Each row was made from one small tree. The marks that hang from a mark follow it in brackets, in the order of their numbers. Every link used is in the known rows. Write each row's tree.
Known rows
z469(z474(z753 z767) z927): [ 1.25  0.41  1.97  0.21 -0.13 -2.26  0.07  2.30 -0.25 -0.77 -0.39 -0.70
 -0.61 -1.11 -1.59 -1.39  0.71  0.45  1.81  0.81 -0.13]
z474(z469 z631 z753 z984): [-0.82  0.08  1.40 -0.06 -1.17  0.57 -0.72 -0.18  0.79  0.05 -0.93 -1.43
 -0.31 -1.66 -0.28 -1.31 -0.38  3.59  1.52  1.03  0.14]
z946(z753): [-1.32 -0.47 -0.26  1.13  0.26 -0.57 -1.84  1.02  1.70  0.29 -1.17  0.49
 -0.24 -0.81 -1.76 -0.96 -1.64 -0.23  0.67  2.23  0.27]
z474(z753): [-0.95 -0.07  0.79  0.72 -0.56 -0.90 -0.39  1.05  1.04  0.33 -1.12 -0.81
  0.42 -1.54 -1.69 -1.13 -0.83  3.29  0.68  3.36 -0.63]
z753(z946): [-1.48 -0.44 -0.55  0.81 -0.10  0.48 -1.38  0.20  1.77  0.56 -1.06  1.04
  0.46 -1.66 -1.83 -1.14 -0.21 -1.41  0.76  3.24  0.62]
z474(z753 z767): [ 1.32  0.14  1.28  0.12 -0.82 -0.56  0.03  1.22  0.70  0.22 -1.14 -0.89
  0.20 -1.51 -1.65 -1.23  0.32  1.75  0.34  1.64 -1.02]
z469(z474(z753 z767(z936) z984)): [ 3.67  0.26  1.74  2.53 -0.51 -2.58  0.01  1.46 -0.06 -0.98 -0.38 -1.30
  0.52 -2.70 -1.40 -1.27 -2.21  3.37  0.87  0.53 -0.55]
z927(z984(z474(z469 z767))): [ 0.34  0.36 -0.53 -2.04  1.88 -0.02 -0.44  0.50  0.41 -0.32 -0.62 -1.02
  1.02 -0.60 -0.64 -0.20  1.92 -6.59  0.43 -1.61  1.02]
z631(z474(z767(z936)) z927(z984)): [ 6.23  0.44  1.07  0.62  0.85  0.58 -0.47 -0.03 -1.00 -0.51  0.91 -0.51
  1.19 -2.33 -0.34  0.71 -1.87 -1.39  0.88  0.31  1.07]
z469(z474(z753)): [-0.89  0.13  1.16  0.85 -0.03 -3.10 -0.26  1.41  0.91 -1.05 -0.78 -0.84
  0.34 -1.23 -1.67 -1.09 -0.66  2.37  1.08  2.87 -0.44]
z469(z474(z753 z767 z984) z927): [ 2.38  0.41  1.96  1.53  0.07 -2.24 -0.40  1.29 -0.18 -0.70 -0.32 -0.96
 -0.99 -1.31 -1.02 -1.52  0.22  1.57  1.34 -0.26  0.06]
z984(z474(z631)): [ 0.65 -0.23  0.31  1.09  0.44  1.36 -0.50 -0.37  0.82 -0.85 -0.89 -1.26
  1.13 -0.81 -0.60 -1.21  1.15 -2.54  1.62  1.47  0.25]
z984(z474): [ 0.02 -0.17 -0.66  1.68  1.28 -0.05 -0.80 -0.20  1.33 -0.82 -1.01 -0.97
  1.45 -0.83 -1.33 -1.13  0.50 -3.41  0.75  1.45  0.18]
z631(z474 z927): [ 3.11  0.38  0.29  1.82  0.86  0.37 -1.32 -1.70  0.85 -1.38  0.32 -0.48
  0.73 -1.02 -0.43 -0.29 -0.70 -1.21  1.03  1.72  0.64]
z631(z474): [ 0.02  0.10  0.29  1.74  1.52  0.26 -0.88 -0.73  1.01 -1.31 -0.47 -0.67
  0.93 -1.11 -0.98 -0.81 -0.47 -0.95  0.85  1.60  0.24]
z474(z469 z631(z927(z984))): [ 0.11  0.50  1.17 -1.90 -0.65  0.60 -1.06 -0.55  0.10  0.93 -0.05 -0.71
  0.20 -1.28 -0.12  0.48  0.04 -1.24  1.92  0.48  1.51]
z474(z631(z927)): [ 2.05  0.12  1.46  1.26 -1.51  0.88 -1.04 -1.10  0.70  0.38 -0.44 -0.74
  0.20 -1.33 -0.64 -0.55 -0.17  0.22  1.86  1.84  0.37]
z474(z631): [-0.93 -0.15  1.37  1.07 -0.84  0.76 -0.65 -0.16  0.79  0.43 -1.20 -0.97
  0.50 -1.36 -1.21 -1.06  0.33  0.58  1.70  1.73 -0.08]
z927(z984): [-1.97  0.05  0.62  0.09  0.69 -0.87 -0.73  0.77  0.50  1.27 -0.98 -0.56
  0.68 -1.30 -1.53  0.10 -0.30 -0.07  0.45  1.56  0.61]
z631(z474(z767 z984)): [ 3.39  0.28  0.87  2.39  1.47  0.58 -1.00 -1.56  0.72 -1.37 -0.24 -0.98
  0.35 -1.27 -0.25 -0.95  0.34 -1.35  0.06 -1.22 -0.01]
z474(z469 z753 z767 z984): [ 0.81  0.33  0.80 -0.14 -0.50 -0.55 -0.63  0.09  1.02  0.03 -1.01 -1.27
 -0.39 -1.62 -0.82 -1.36  0.13  1.23  0.33 -0.66 -0.41]
z631(z927(z984)): [ 1.06  0.30  0.55  0.22  0.09 -0.73 -1.20 -0.28  0.36  1.21 -0.23 -0.36
  0.53 -1.26 -1.00  0.59 -0.72 -0.45  0.62  1.68  1.10]

Write each row's tree
[ 0.45 -0.15 -0.70 -0.41  1.15  1.18 -1.48 -0.58  1.33 -1.55  0.06  0.63
  0.06 -1.69  0.05 -1.14 -0.91  0.71  0.67  2.50  1.11] | z631(z474(z469 z753(z946) z984))
[-0.03 -0.43 -0.72 -2.17 -0.13  2.26 -0.65  0.70  1.09 -1.14 -0.54  0.34
  0.61 -1.22 -0.14 -1.46  1.00 -2.05  1.85  3.42  0.98] | z984(z474(z469 z631 z753(z946)))
[ 0.30  0.17  1.19  2.18  0.22 -3.02 -0.69  0.46  0.95 -0.99 -0.69 -1.08
 -0.02 -1.45 -1.09 -1.08 -1.17  3.59  0.65  1.82 -0.28] | z469(z474(z753 z984))
[ 3.77  0.31  0.61  0.97  0.32  0.14 -0.81 -0.62  0.58 -1.42  0.44 -0.56
  0.44 -1.25 -0.21 -0.41 -1.28  2.22  0.93  3.39  0.13] | z631(z474(z753) z927)
[ 1.48 -0.03  0.99 -0.67 -0.20 -1.17 -0.37  2.42  0.11 -0.70 -0.20  1.07
 -0.78 -1.39 -1.50 -1.57  0.72 -0.93  1.77  2.41  0.60] | z469(z474(z753(z946) z767) z927)
[-0.93  0.03 -0.75 -0.86  0.82 -0.24 -0.42  0.71  1.36 -1.15 -0.87 -1.19
  1.06 -0.86 -0.97 -1.24  0.30 -1.44  1.05  1.90  0.10] | z984(z474(z469 z753))
[-0.40  0.39  1.13 -1.53 -0.56 -0.16 -0.20  1.82  0.12  0.31 -0.75 -0.84
 -0.62 -1.26 -1.44 -1.54  0.79 -0.28  1.81  0.06  0.16] | z474(z469(z927) z753 z767)
[ 0.79 -0.11  1.80  1.50 -1.27  0.60 -0.58 -0.08  0.51  0.35 -0.99 -1.36
 -0.13 -1.80 -0.45 -1.26 -0.74  5.14  1.13  2.24 -0.37] | z474(z631 z753 z984)
[ 3.51  0.38  0.80 -0.55  1.01 -0.10 -0.67  0.05 -0.32 -0.67  0.77 -0.35
  0.54 -1.20  0.11  0.64 -1.25  2.30  0.56  3.21  0.81] | z631(z474(z753) z927(z984))
[ 5.69  0.35  0.33 -1.17  0.56 -0.05 -0.18  0.70 -0.29 -0.23  0.27 -0.79
  0.71 -0.95 -0.13  0.21  0.70 -1.67  0.11  1.40  0.41] | z631(z927(z984(z474(z753 z767))))
[ 3.74  0.08  0.31  1.26 -0.19  1.48 -0.97 -1.29  0.66 -0.84 -0.16 -0.99
  0.91 -0.88 -0.08 -0.68  0.70 -2.85  1.78  1.58  0.62] | z984(z474(z631(z927)))
[ 3.73 -0.08 -0.05 -1.48  0.91  1.04 -1.18  0.23  0.01 -0.54  0.99  1.41
  0.37 -1.55  0.21  0.55 -1.11  1.00  0.51  4.81  1.57] | z631(z474(z753(z946)) z927(z984))
[ 0.58  0.42  1.51  1.12  0.49 -2.06 -0.44  1.19  0.05 -0.67 -0.53 -0.60
 -0.32 -0.92 -1.74 -1.28  1.17 -3.08  1.87 -0.75  0.35] | z469(z474(z767) z927)
[ 4.12 -0.16  0.38  1.20 -0.01  0.17  0.45  1.90  0.08 -0.85 -0.57 -1.29
  1.58 -2.23 -1.49 -1.32 -0.98 -0.03  0.87  1.84 -0.62] | z984(z474(z753 z767(z936)))
[-3.03  0.29  1.44 -2.17  0.16  1.01 -0.72  1.06 -0.70  1.34 -0.56 -0.81
 -0.32 -1.07 -0.64 -0.18  0.67 -1.30  2.76 -0.01  1.82] | z474(z469(z927(z984)) z631)
[ 1.17  0.23  0.67 -1.15  0.53  2.14 -0.34  0.40 -0.15 -0.83 -0.47 -1.27
  0.03 -0.52 -0.28 -1.62  2.70 -6.14  2.72 -1.79  1.03] | z984(z474(z469(z927) z631 z767))
[-0.73 -0.24  0.51 -0.10  0.04 -1.45 -0.81  2.29  0.43 -0.57 -0.26  1.19
 -0.52 -1.38 -1.64 -1.41 -0.36  0.69  2.14  4.11  1.02] | z469(z474(z753(z946)) z927)
[-1.92  0.44  0.28 -1.54  2.48  0.45 -0.99  0.51 -0.44 -0.39  0.26 -0.52
  0.22 -0.76 -0.37  0.07  0.01 -2.68  1.86 -0.09  2.14] | z631(z474(z469(z927(z984))))
[ 0.67  0.26 -0.64 -0.55  1.22  0.19 -0.54 -0.20  1.28 -1.13 -0.92 -1.17
  1.00 -0.69 -1.03 -1.30  1.90 -6.63  0.78 -1.46  0.24] | z984(z474(z469 z767))
[ 0.20  0.24  0.30  0.46  1.27  0.00 -0.99 -0.72  1.01 -1.63 -0.15 -1.17
  0.24 -1.34 -0.01 -1.05 -1.04  1.99  0.68  0.95  0.39] | z631(z474(z469 z753 z984))
[-0.64  0.35  0.18  1.34  1.99  0.76 -1.61 -1.13  0.46 -1.22  0.02 -0.89
 -0.19 -1.03 -0.25 -1.17 -0.41 -1.71  1.86 -1.06  1.58] | z631(z474(z469(z927) z984))
[-0.39  0.05  0.56 -1.48  0.13  1.68 -0.24  1.33 -0.06 -0.81 -0.43 -1.31
  0.07 -0.82 -0.22 -1.60  1.12 -1.02  2.95  1.50  0.93] | z984(z474(z469(z927) z631 z753))
[ 2.11  0.08  2.28 -0.38 -1.73  0.84  0.31  1.09  0.17  0.19 -1.01 -1.21
 -0.10 -1.59 -0.89 -1.29  0.89  2.48  1.24  1.63 -0.96] | z474(z631 z753 z767)
[-0.60  0.28  2.64 -1.23 -0.02 -1.43  0.11  2.64 -1.34  0.08 -0.07 -0.75
 -0.49 -1.18 -0.62 -0.26  0.11  2.89  2.63  2.39  1.06] | z469(z474(z631 z753) z927(z984))
[ 1.03  0.27  0.45 -2.63  1.00  1.42 -0.14  0.34 -0.18 -0.35 -0.54 -1.29
  0.77 -0.73  0.06 -0.24  2.42 -5.67  1.29 -1.57  1.03] | z927(z984(z474(z469 z631 z767)))
[ 0.45  0.34  0.88 -0.33 -1.33  0.81 -1.19 -1.26  1.00  0.09 -0.38 -0.90
  0.07 -1.25 -0.48 -0.70  0.10 -1.46  2.26  0.61  0.79] | z474(z469 z631(z927))
[ 2.59  0.13  0.67 -1.38  1.33  0.39  0.18  2.43 -1.04  0.12 -0.17 -0.86
  0.21 -0.77 -0.65 -0.50  1.37 -1.65  0.94  0.87  0.74] | z469(z927(z984(z474(z753 z767))))
